Known rows, with every step that occurs:
R -> T -> Y -> C: [ 10 -14   1   3   3  -4  16   0  -1 -15  13   1  12 -14  -8 -16  -5  -2
   8 -10 -21  15 -12  15   5  25  -8  -5]
P -> T -> F: [  8   9  -3  18   6  -2  12   2  -9   0   7  -1   0 -15  -1 -11  -8  -1
   8  -2 -19   5 -16   2   4  24 -14 -20]
R -> T: [ 11  -3  -2  -3   3  -4  12   2 -10  -5   8   3   8 -14  -7 -13  -4   3
   9 -11 -10   7 -12   9   1  23 -10  -5]
R -> T -> Y: [ 12  -5  -2   1   2  -3  13   2  -2  -9   9   6  10 -10 -14 -12  -3  -1
   9 -11 -18   8 -10  13   6  26 -12  -2]
P -> T -> F -> C -> M: [ 12   3  -8  11  12   0  12   6  -4  10   6  -3  -2 -11  -3  -5 -16  -1
  10  -8 -21   9 -18  -2   8  34 -17 -20]
C -> Y: [  5   7  -7   0  13   0   7   4  -8  -2   4  -4  14 -14  -9 -14 -11   2
  11 -11  -6   5 -10   7  -2  18 -10  -5]
M -> T -> P -> C: [  9   5  -5   6  20  -2   9   9  -4  -8   2   0   8 -18 -12 -16   7  -6
   5  -1 -17   6 -19  10   8  14  -7 -11]
T -> P -> C -> F: [  4   3  -5   5  10   0  10   2  -2  -2   9  -6   7 -10  -9 -17  -5  -1
   5  -8 -16  10 -14   6   8  11  -9  -6]
R -> T -> P -> C -> Y: [  5   9 -18   0  13  -2  14   4  -3  -7   6  -4  11  -8 -14 -11  -8  -3
  10 -15 -15  12 -13   8   7  20 -16  -5]
P -> T -> F -> C: [ 16   2  -7  19  11  -2  11   6  -7   5   7  -2  -2 -13  -4  -4 -12  -1
   8  -7 -23  10 -19   0   8  23 -14 -22]
C -> F -> T: [  7  -3   5   5   5   1   7  -2 -11  12  10  -6   3 -16  -2 -13 -11   0
   6 -11  -7  13 -16   4  -2  21  -7 -13]
P -> C: [  8  -1  -6   4  15   2   7   4  -8  -9   6  -1  14 -15  -6 -13  -2   1
  14 -10 -16   4 -13   9   1  13  -7  -5]
Y -> C -> P -> T -> F: [  7   3  -2  21   8   2  13   9  -4  -8  14 -11   2 -18   3 -15 -13  -4
   4  -7 -17  18 -18   3   9  25  -9 -25]
F -> C -> Y: [ 11  -1 -10   0  16   0   6   7  -6   3   4  -4  13 -12 -12  -7 -14   1
  12 -14  -9   8 -14   5   1  17 -10  -8]
F -> C -> P -> T: [ 18  -6  -6  13  12   0   9  12  -6   4   9  -4   4 -16  -6  -7 -16  -2
   7 -10 -14  14 -15   4   3  23  -8 -20]
F -> T -> Y -> C: [  6 -15   5  13  11   0  14   0  -4  -7  12  -3   8 -19  -4 -13  -7  -6
   7 -10 -21  16 -15  14   1  24  -4 -10]
C -> R: [  7   0   2   5   9  -3   8   6 -14   1   5   1   9 -19  -7 -18  -3   4
   5  -6 -13  10  -7   2   0  12  -4   0]
R -> T -> Y -> C -> P: [ 11 -12  -1   4   4   1  14   9   3 -17  17  -4  13 -13 -10 -17  -9  -4
   5 -14 -15  21 -13  15   9  27  -7  -7]
C -> M -> T -> F: [  4  10  -1  -2  13   3   7   9  -6   1   1  -3   5 -15  -6 -16   0  -3
   8  -2 -11   8 -21   3   9  30 -12 -15]
R -> T -> Y -> C -> M: [  6 -13  -1  -5   6  -3  16   2   1 -11  12  -1  12 -11  -7 -19 -10  -2
  11 -12 -20  17 -10  13   6  37 -11  -1]
T -> F -> C: [ 13  -1  -6   7   9   1   8   8  -6  -1   6  -3   3 -12  -8  -6  -6   1
   9 -10 -16   8 -20   2  10  14 -12 -11]
C -> F -> T -> P: [  4  -1   4   8   5  -3  12  -1  -7  10  10  -5  -2 -14  -8 -14  -9  -4
   1  -7 -11  14 -16   3   3  19  -8 -11]
M -> T -> F -> C -> Y: [ 11   8  -9   2  18   3   4  12  -3   5   0  -7   8 -14 -12  -7  -5  -3
   6  -9 -10  11 -26   3  11  21 -14 -23]
Y -> C: [  6 -11   2   4  10  -3  12   2  -9 -14   9  -4  12 -20  -2 -19  -6   2
   9  -8 -15  10 -11   9   0  15  -3  -7]
P -> C -> R -> T -> F: [  7  10  -9   5   7   1  10   5  -9  -3   7  -4   8 -13  -6 -11   0   2
   6 -14 -20  17 -16   2  13  18 -15  -8]
F -> C: [ 16 -11  -4   2  12  -2   8   6  -7  -1   6   0   8 -15  -9  -8  -7   2
  10 -11 -14   7 -15   6   3  14  -7  -6]

Rows:
[  9  -9  10   4   9  -2   8   5   2  -4  10  -5  13 -18  -7 -24  -3  -6
  -1  -3 -15  17 -17  13   7  22  -4 -19]	M -> T -> Y -> C -> F
[  4   1  -4  15  16  -2  12   4 -10   5   6  -4   3 -18  -7 -12  -1  -4
   3  -9 -21  17 -14   2   5  14  -5  -4]	F -> T -> P -> C -> R
[  2 -10   7   8   8  -4  14  -2  -5   3  14 -10  -1 -17   0 -18 -12  -5
  -1  -8 -14  20 -17   4   3  20  -5 -14]	Y -> C -> F -> T -> P
[  3 -13   7   5   7   0  10  -3  -9   6  14 -11   4 -19   3 -17 -13  -2
   4 -12 -11  19 -17   7  -2  22  -3 -17]	Y -> C -> F -> T
[  5   2 -13  -5  12  -2  15   4  -2  -6   6  -1   7  -8  -9 -14  -5  -2
  11 -12 -19  10 -13   7   9  30 -15   0]	R -> T -> P -> C -> M
[  7   7  -3   8  20  -4   9  12  -8  -2   0  -1   8 -21 -12 -18   8  -5
   0   0 -19  13 -15   4  10  11  -5 -10]	M -> T -> P -> C -> R
[  5  -8   3  -6  18  -1   9   6  -7  -5   4  -4  12 -23  -1 -23  -3  -4
   7  -4 -11  13 -17   9   2  29  -3 -13]	Y -> C -> M -> T
[  8 -15   4  15  10   5  12   8   0  -8  16  -8   8 -18  -5 -13 -10  -8
   4 -13 -16  22 -17  13   4  25  -3 -12]	F -> T -> Y -> C -> P
[ 10   8 -13   5  14   2   6   8  -4   3   4  -8   8 -10 -11  -5 -14   1
  11 -14 -12  10 -20   1  10  17 -16 -13]	T -> F -> C -> Y
[  7 -10   0   5  10   2  10   9  -6 -13  13  -9  12 -20  -2 -19 -10  -1
   6 -11 -10  16 -13   9   4  17  -2  -9]	Y -> C -> P
[  3  11 -14   6  19   0  10   5  -2  -8   4  -5  13 -11 -13 -13  -7  -3
  11 -10 -14   7 -12   7   5  13 -12  -3]	T -> P -> C -> Y
[ 10 -11   7   7  13  -2  10   7   0 -13   7   0  14 -21  -9 -20   3  -7
   3  -2 -19  13 -16  16   5  21  -2 -13]	M -> T -> Y -> C
[ 12  10 -13  16  14  -1   9   6  -4   9   5  -7   4 -12  -7  -3 -18  -2
   8 -11 -17  10 -19   0   6  25 -18 -24]	P -> T -> F -> C -> Y
[  3 -14   3   6  12   2  14   0  -1  -2  12  -4   8 -17  -4 -16 -12  -6
  10 -11 -20  18 -14  11   2  35  -6  -7]	F -> T -> Y -> C -> M
[  5 -13   9  15  11  -3  13   2  -6   1  11  -4   8 -22  -4 -17  -6  -4
   1  -9 -22  23 -11   8   2  20  -2  -6]	F -> T -> Y -> C -> R
[  8 -14   4   9   9  -2  13   3   0 -16  11   0  14 -16  -8 -18  -5  -3
   7  -7 -21  12 -11  14   3  18  -5  -4]	T -> Y -> C
[  7 -11   7  11  10  -4  13   4  -4  -9  10  -2  14 -20  -7 -22  -3  -1
   2  -6 -23  17  -6   9   6  14  -3   0]	T -> Y -> C -> R
[  6  -7   0   3   7 -13  18   2  -9  -9  11  -2   5 -19  -5 -21  -4   0
  -2  -8 -20  22  -8   5   9  16  -6  -2]	Y -> C -> R -> T -> P
[  5  -1   0  11  11  -4  14   1  -9   1   7  -1  -2 -16  -8 -10  -6  -4
   5  -7 -14   9 -16   5   1  19  -7  -7]	F -> T -> P
[  5 -10   3   6  11  -5  11   4 -13  -5   9  -5  11 -23  -1 -22  -4   3
   4  -6 -16  17  -6   4   1  11  -1  -3]	Y -> C -> R
[ 11  -2  -5   6   8  -1  11   5  -4  -6   8   3  15 -11 -13 -14   0  -2
   7 -13 -24  17  -8  10   9  20 -11   1]	P -> C -> R -> T -> Y
[  3 -12   1   1  11   0  13   4   1 -12  10  -2  14 -14  -6 -20  -9  -3
  10  -8 -21  12  -9  11   4  28  -7   2]	T -> Y -> C -> M
[  5  -1  -6  13  16   0  12   2  -6  -3   7  -4   3 -15  -7  -9  -3  -4
   9 -10 -20  10 -19   7   3  17  -8  -8]	F -> T -> P -> C
[  8  -7   2  12   9   1  11   2  -4   0   9   2   7 -15 -10 -10  -5  -4
   8 -10 -17   9 -14  11   1  24  -7  -7]	F -> T -> Y
[  6   2  -9   8  14  -2  12   5  -4 -11   6  -1   8 -12 -11 -14  -1  -2
   9  -7 -20   4 -14   8   6  11  -8  -2]	T -> P -> C
[  6   2   1  -7  16   1   7   8  -8   2   1   1  10 -19  -8 -19  -2  -2
   8  -3  -7   6 -15   7   1  30  -6 -11]	C -> M -> T
[ 14  -9  -1  -3  18   1   7  12   2   4   1   3  10 -13 -16 -12  -4  -5
   7  -6 -18  10 -19  10   9  31  -9 -10]	F -> C -> M -> T -> Y
[  9   0   0  -2   5  -5  12   3 -15   0   6   1   8 -17  -7 -16  -3   5
   4 -10 -13  15  -7   4   3  18  -9  -2]	C -> R -> T
[  9  -1  -8  -1  12   3   9   9  -3   3   5  -5   4  -9  -8  -8 -12   2
  12 -11 -15   8 -19   0  11  27 -15  -9]	T -> F -> C -> M
[ 15  -3  -8   1   4  -2  11   5  -6  -1   8  -2   3  -9  -9  -4  -7   2
   9 -15 -17  12 -22   3  12  23 -17 -13]	R -> T -> F -> C
[  8   6  -5   2   1  -1  12   2  -8  -7   8  -2   4 -11  -6 -10  -3   2
   9 -10 -13   7 -18   5   9  24 -16  -9]	R -> T -> F
[  2   1   0  -2  15   1  10   8  -4  -5   5  -8   8 -20   0 -20  -2  -4
   5  -3 -14  15 -23   5  10  30  -9 -19]	Y -> C -> M -> T -> F
[ 12   3  -3  15   9   0  10   9  -8  -1  10  -3   6 -18  -3 -13 -13  -3
   6  -6 -11  11 -11   6   0  24  -7 -18]	C -> P -> T
[  8   1  -4   0   4  -8  16   2  -7  -8   7   4   3 -12 -11 -13  -4   0
   6  -8 -15   7 -13   7   7  20 -12  -2]	R -> T -> P
[  9   3   1   4  15  -6  11   8  -6  -6   1   2   4 -19 -12 -17   5  -5
   2   2 -13   5 -17   8   6  16  -6 -12]	M -> T -> P
